Each row was made from one small tree. The marks that hang from a mark follow it in brackets, in the order of their numbers. Every link used is in the known rows. Write each row's tree.
In the rows, zero is written as 128.
Known rows:
K34{K813{K244 K477{K284{K410 K504}}}}: [138  93 110 131 131  97 135 139 125 131 113 142 101 130 132 160 137 133
 145 141 128 146 118 140 126 110 162 141 121 129 134 131 135 118 139 141
 156 139 111 126 134]
K244{K34 K410 K654{K62 K504{K151}} K813{K477}}: [126 141 117 131 139  64 123 252 117  92 107 189 124 131  70 160 129 138
 156 140 120 141  95  89 130 104 203 126 140 139 128  91 150 128 107  89
 124 104  69 151  91]
K34{K504{K151 K654} K813}: [142  99 133 125 121 115 131 162 133 120 155 181 124 130 111 165 116 126
 141 131 146 136 126 121 123 108 178 128 132 128 143  95 162 140 105 124
 128 131 106 120 111]
K504{K34 K244}: [131  97 125 129 128 146 129 180 115 121 116 131 124 120  97 151 128 132
 111 124 124 141 126 110 136 106 116 105 121 118 137 118 144 138 121 131
 158  95 108 145 119]
K410{K284 K964}: [127 113 135  99 132 106 126 137 144 115 122 106 129 128 115 157 140 125
 121 141 102 135 139 143 144 120 107 128 102 126 133 141 133 142 121 124
 104 124 135 137 145]
K504{K654}: [127 125 130 135 121 142 124 141 122 131 143 142 132 127 119 140 132 130
 127 122 129 132 134 122 136 119 130 127 128 115 133 118 139 136 109 124
 112 121 118 117 122]
K410{K284 K964 K995{K34{K813{K477}}}}: [126 101 135  86 144  77 135 166 158 124 126  99 120 133  93 175 150 124
 130 148 102 140 113 133 127 101 119 111  83 133 132 145 141 138 112 124
 117 125 122 141 153]
K34{K504{K151 K654}}: [135 111 135 131 116 140 124 149 127 127 153 170 133 127 112 161 119 129
 134 121 133 140 134 117 137 114 154 132 132 120 132  95 157 143 112 123
 119 117 105 129 107]
K813{K34}: [125 131 127 131 129 140 126 145 128 126 114 133 129 125 113 131 127 131
 124 128 138 135 121 124 118 126 148 119 119 115 126 128 131 138 116 126
 139 125 129 140 128]
K318{K284{K410{K964}} K504{K244} K654{K62} K995}: [105  72 159 113 129 129 136 174 146 147 117 144 151 130 104 187 148 143
 140 142 109 157 171 144 169  90 135 141 138 134 153  95 139 115 116 138
 102 120 100  56 123]
K62{K995}: [119 123 130 117 132 133 131 116 118 116 115 130 126 132 115 122 132 131
 134 134 130 123 129 118 137 110 145 122 120 137 131 125 124 117 128 130
 117 149 127 146 126]
K34{K504}: [136 115 131 123 128 119 128 138 127 127 129 146 129 127 120 141 116 125
 141 132 135 128 118 136 134 126 148 131 136 134 130 112 143 135 142 131
 129 130 116 124 120]
K284{K318 K410{K964 K995{K34}} K504}: [131  81 130 132 136 139 141 111 108 127  94 134 112 140 107 168 144 132
 127 135 106 150 127 124 132 120  95 131 117 138 128 147 146 141 158 116
 101 104  96 120 101]
K813{K34{K504{K654{K62}}} K477{K284{K410}}}: [133 107 113 134 117 123 122 182 123 122  99 158 122 129 100 161 129 138
 140 130 136 150 119 132 141 100 189 140 125 111 139 101 154 143 128 137
 139 118  87 131 128]
K34{K504{K244{K813}}}: [135  93 129 117 134 106 134 171 119 124 139 159 118 121 111 158 115 126
 138 137 129 136 110 127 136 116 146 120 127 137 134 106 145 131 151 129
 149 119 109 136 118]
K284{K318{K654{K62}} K410{K964 K995} K504}: [122  82 133 122 130 136 140 117 107 135 102 150 122 142 109 172 141 139
 133 137 111 152 143 133 141 117 104 140 125 136 140 134 152 142 141 116
  88 119  94  97 104]
K410{K284{K318{K654} K504{K151 K244}} K964}: [132  93 139 112 127 128 133 141 119 120 127 134 121 132 111 194 143 133
 122 140  93 161 163 134 154 106  85 120 100 124 134 138 148 143 115 115
 101 110 120 135 124]
K62{K995{K34{K504 K813{K477}}}}: [134 112 125 118 136 115 136 161 133 117 114 143 120 136  98 136 129 127
 152 147 134 127 103 121 126  98 177 111 120 144 135 113 142 120 129 135
 134 148 105 144 123]
K504{K244}: [128 104 125 126 129 138 131 156 119 132 128 125 122 121 122 142 129 129
 118 128 128 137 128 121 138 116 111 121 122 127 133 121 131 127 131 134
 143 112 120 138 123]
K318{K504 K654{K62} K995}: [107 112 155 117 128 127 132 156 147 150 131 152 160 136 109 165 137 139
 151 137 128 141 150 142 146 109 143 123 140 129 136  92 140 117 112 130
 111 143 114  73 128]
K410{K995}: [117 119 135 110 135 113 132 118 127 135 133 119 126 127 118 140 134 130
 128 125 128 129 122 120 125 119 119 123 115 132 124 132 126 125 127 124
 124 132 130 131 133]
K410{K284{K318{K504 K654}} K995}: [121 119 151 104 140  98 131 120 124 129 133 118 127 133 114 160 139 134
 143 132 123 143 166 141 144 100 105 126 107 141 126 135 124 127 116 109
 101 146 135 103 146]
K995{K34{K504{K244 K654} K813} K62}: [140  83 118 142 134 133 138 212 140 140 149 140 129 137  91 170 129 125
 142 142 137 132  89 120 119  96 176 104 123 129 149  88 169 138 117 128
 132 112  96 133 108]
K62{K995{K34{K504{K151 K244{K410}} K813{K477}}}}: [134 101 123 121 135 119 136 182 130 116 110 147 114 132  93 141 130 130
 141 141 135 135 106 102 133  88 180 117 122 146 137  99 144 119 130 133
 139 131  94 158 110]
K34{K504{K151 K244{K410 K654{K62{K995}}}} K813}: [132  85 128 116 133 106 134 196 121 107 117 175 120 128  87 165 114 130
 139 144 149 134 104 107 134  90 196 134 135 146 151  76 159 124 118 119
 128 129  90 139  94]
K34{K504{K151} K813{K244{K410{K964}} K477{K284}}}: [145  88 115 118 130  79 132 171 144 126 118 172 101 123 115 181 132 135
 147 144 136 149 106 126 137 104 194 144 121 130 134  99 149 129 129 138
 154 131  99 150 125]
K244{K34{K504} K654}: [126 136 135 138 137 126 124 191 115 116  93 170 133 120  91 149 130 129
 151 136 131 127 108 125 127 117 176 124 143 135 129 115 145 133 114 103
 110 121 100 136 100]
K813{K34 K244 K477{K284}}: [128 121 109 135 129 123 124 156 129 139 104 139 109 117 116 163 141 142
 137 134 132 154 114 133 132 111 165 127 100 101 119 130 124 126 116 140
 172 131 120 158 147]
K62{K995{K34{K813}}}: [126 119 129 121 138 128 137 145 129 114 110 131 123 136 102 125 131 126
 140 144 134 122 115 116 120 100 163 107 117 144 136 122 134 117 119 129
 127 148 116 141 124]
K813{K244}: [126 116 122 133 134 137 127 127 128 142 128 136 119 120 126 145 129 133
 130 131 134 135 122 132 129 127 129 131 116 120 123 128 124 127 121 132
 148 133 130 134 127]
K813{K34{K504{K244}}}: [130 105 127 127 129 140 129 171 122 128 115 146 126 119 103 149 118 129
 128 132 143 141 113 127 129 117 153 117 121 118 132 110 144 143 130 131
 150 117 115 142 118]
K477{K284{K318{K995} K410 K504{K34{K813}}}}: [130  87 130 141 133 116 139 110  97 100  75 147 111 140 114 169 137 135
 131 128 123 145 147 130 139  99 137 131 131 139 142 133 144 120 149 123
 128 122 100 109 122]
K504{K151 K244{K410{K284 K964}} K654{K62{K995}}}: [119  83 129 110 122 140 123 194 123 110 122 144 130 128  77 180 136 136
 107 130 120 146 143  92 164  76 139 130 107 119 152  84 154 144  93 119
 102 101  93 159 107]
K62{K995{K34{K504{K654}}}}: [126 116 134 126 132 145 130 150 121 120 118 143 132 133  93 136 128 127
 143 137 131 126 116 115 137  98 160 111 122 135 134 106 145 128 123 128
 114 137 104 139 114]
K477{K284{K318 K504}}: [134 116 127 138 127 117 134  97  95 110 100 137 116 135 128 163 133 133
 139 134 118 140 143 136 143 112 125 125 126 129 128 136 134 122 145 122
 121 128 119 130 132]
K504{K34 K151 K244{K410 K813{K477}} K654{K62}}: [132  88 115 133 120 122 124 248 118 113 137 185 120 125  64 186 129 143
 114 119 119 157 118  72 141  84 163 113 121 106 146  77 167 146  96 116
 157  74  70 161 101]

Write each row's tree:
[127  95 122 119 139 103 131 153 119 116 113 140 119 133  99 157 126 131
 142 144 140 130 118 128 133  97 168 133 120 132 145 110 142 128 117 123
 127 146 115 123 122]  K34{K813{K244{K410{K284{K504{K654{K62{K995}}}}}}}}
[136 114 130 132 134 113 129 194 125 115 107 177 125 124  99 150 126 126
 151 135 146 126 118 125 121 110 185 114 139 134 139 112 153 144 109 118
 130 128 103 129 114]  K244{K34{K504{K654} K813}}
[125 106 147 126 118 150 130 169 133 154 154 150 141 124 124 161 137 136
 136 130 120 158 165 120 143 104 131 124 133 125 130  95 140 126 110 130
 124 120 113 111 115]  K318{K504{K151 K244} K654}
[123  98 127 116 132 139 131 177 125 117 107 142 137 135  81 152 116 129
 137 146 135 127 109 119 137  93 158 109 121 135 145  93 151 132 123 131
 132 129  97 143 115]  K654{K62{K995{K34{K504{K244}}}}}
[116 104 142  81 140  90 129 127 143 122 127  97 126 128 105 168 145 126
 121 137 103 136 133 135 141 111  98 124  89 130 130 145 131 139 120 120
 101 128 137 140 150]  K410{K284 K964 K995}
[133  92 125 143 124 150 129 128 103 120 100 129 127 136 113 139 128 129
 124 122 109 143 133 122 128 121 124 136 142 128 135 130 152 141 157 126
 126 100  97 116 100]  K284{K410 K504{K34}}
[125 115 130 133 112 152 121 161 131 124 153 166 140 134 102 166 122 134
 122 121 131 140 142 105 132 106 146 127 124 109 140  94 155 145  82 118
 116 112 104 132 111]  K504{K151 K654{K62}}
[141 100 119 139 138 118 138 185 149 136 139 134 130 142 101 153 126 123
 149 146 136 124  86 129 108 110 185 108 127 138 143  99 160 133 127 127
 133 126 108 134 115]  K995{K34{K504 K813} K62}
[143 111 112 132 130  89 137 140 126 114 108 145  99 135 134 142 136 134
 140 136 136 138 130 135 127 110 160 140 126 140 139 134 130 118 134 134
 142 139 112 122 139]  K34{K813{K477{K284{K318 K410}}}}
[125 115 132 130 126 142 123 190 120 111 104 185 136 127  82 160 124 132
 145 130 138 131 131 106 134  97 184 114 132 128 138  95 156 146  99 114
 119 122  93 154 103]  K244{K34{K504{K151 K654{K62{K995}}}}}
[130 111 126 117 124 114 125 178 122  99 130 135 144 138  85 153 106 128
 134 138 132 135 123 122 137 111 135 107 131 122 139  99 163 150 106 122
 140 109  92 116 114]  K654{K62 K504{K34}}
[126 104 127 114 134 121 134 169 133 111 109 148 135 140  84 147 114 127
 147 151 141 121 105 124 126  97 179 111 124 140 147  97 153 131 118 128
 129 144 101 134 120]  K654{K62{K995{K34{K504 K813}}}}
[138 102 130 146 131 140 132 113 114 124 104 148 116 135 132 133 131 135
 134 128 136 142 158 134 139 124 125 152 142 144 131 126 125 131 152 121
 115 125 110 100 110]  K284{K318{K504} K410}
[126  81 127 149 141 129 143 162 105 118 122 182 115 137  96 207 142 141
 136 128 113 154 130 101 132 105 129  99 116 132 130 121 147 122 129 104
 136 103 106 159  98]  K284{K318{K995{K62}} K504{K151 K244{K34 K813}}}
[116  98 141 130 136 123 133 135 149 146 141 129 148 138 116 167 147 136
 144 132 124 134 127 134 139 118 146 122 132 129 130 103 132 114 134 129
 116 132 127 111 124]  K318{K504 K995{K62}}
[127 102 138 143 134 133 135 121 136 131 136 159 130 141 117 177 142 142
 139 127 132 143 148 122 139 115 134 122 126 132 127 111 131 119 119 115
 118 128 123 124 116]  K284{K318{K504{K151} K995{K62}}}
[120  94 133 109 139 104 129 134 120 125 137  90 135 141  91 178 139 129
 132 128 103 136 123 126 130  99 118 111 102 126 134 133 149 137 129 113
 112 119 129 142 134]  K410{K284{K504{K34}} K995{K62}}
[127  85 113 127 123 113 129 206 113 122 135 164 116 127  98 176 132 137
 128 132 119 149 123 114 147  91 149 127 118 118 149  97 150 131 124 130
 142 105  86 131 123]  K504{K244{K813{K477{K284{K410}}}} K654{K62}}
[122 129 123 141 140 128 124 149 117 136 107 139 119 117 113 137 135 136
 132 131 136 132 105 121 135 122 151 150 131 125 124 115 122 119 123 115
 123 126 116 128 107]  K813{K244{K410 K654}}
[115 131 134 121 127 145 132 164 130 135 119 140 144 137 101 131 128 133
 142 141 129 130 133 124 131 100 153 115 127 132 141 104 143 125 101 127
 111 145 108 113 124]  K318{K654{K62{K995{K34}}}}
[114 108 161 128 129 118 128 132 139 134 143 143 149 128 110 177 146 138
 148 128 118 142 162 138 159 102 140 129 137 122 134 109 126 111 108 127
 106 129 124  72 133]  K318{K284 K504{K654} K995}
[130 105 137 108 130 113 131 135 123 117 115 130 131 138 106 184 139 132
 135 148  98 147 151 151 150 114  98 123 108 125 138 140 148 147 119 114
  91 125 120 115 133]  K410{K284{K318{K654{K62}} K504} K964}
[134  94 115 132 126 117 127 238 124 109 110 167 118 125  71 175 130 140
 117 130 130 151 106  85 130  87 174 123 129 121 149  86 161 131  93 115
 153  88  76 153  96]  K504{K34{K813{K477}} K151 K244{K410 K654{K62}}}
[131 109 148 123 118 108 128 196 150 133 147 169 147 134  92 183 132 143
 158 141 117 157 165 128 137  86 185 120 139 120 147  91 153 127  76 126
 134 125 100  86 131]  K318{K284 K504{K34{K813{K477}} K151} K654{K62}}
[133 140 121 142 140  96 130 193 115 104  82 173 111 126  99 157 146 136
 154 142 132 134 114 124 121 105 184 121 131 136 133 133 133 118  99 104
 124 131 102 140 121]  K244{K34{K813{K477{K284{K318}}}} K654}
[117 119 131 134 146 121 123 181 116 132  92 167 118 113  87 161 135 137
 142 128 140 137 103 105 130 107 176 140 128 133 121 106 136 128 112 103
 125 120  99 150  96]  K813{K244{K34{K504{K151}} K410{K995} K654}}
[122 115 127 138 136 140 121 193 123 128 102 185 130 118  83 178 122 136
 147 139 138 138 109 121 126 109 179 128 126 122 130 101 149 137  94 109
 135 122  98 146 100]  K813{K244{K34{K504{K151}} K654{K62}}}
[123 113 139 115 138 118 134 146 133 137 128 125 129 129 100 149 127 125
 137 131 129 131 106 120 121 111 133 114 116 137 124 119 143 132 132 124
 129 124 112 130 124]  K410{K995{K34{K504}}}
[136 103 129 133 134 127 132 192 142 128 127 170 128 130  86 175 114 126
 146 148 140 138  96 123 110 103 183 117 121 131 137  93 162 134 100 118
 144 125  94 130 105]  K995{K34{K504{K151} K813{K244{K654{K62}}}}}
[131 124 131 137 130 133 123 184 119 121 106 169 132 121  99 146 128 128
 145 128 136 129 125 122 132 114 165 117 139 128 131 113 148 147 115 117
 123 117 102 136 111]  K244{K34{K504{K654}}}
[136  98 132 120 127 118 126 169 124 119 126 140 122 122 110 154 117 127
 124 125 132 142 133 114 148 103 143 140 129 137 135  95 146 136 137 124
 132 109 107 144 110]  K34{K504{K151 K244{K410{K284}}}}
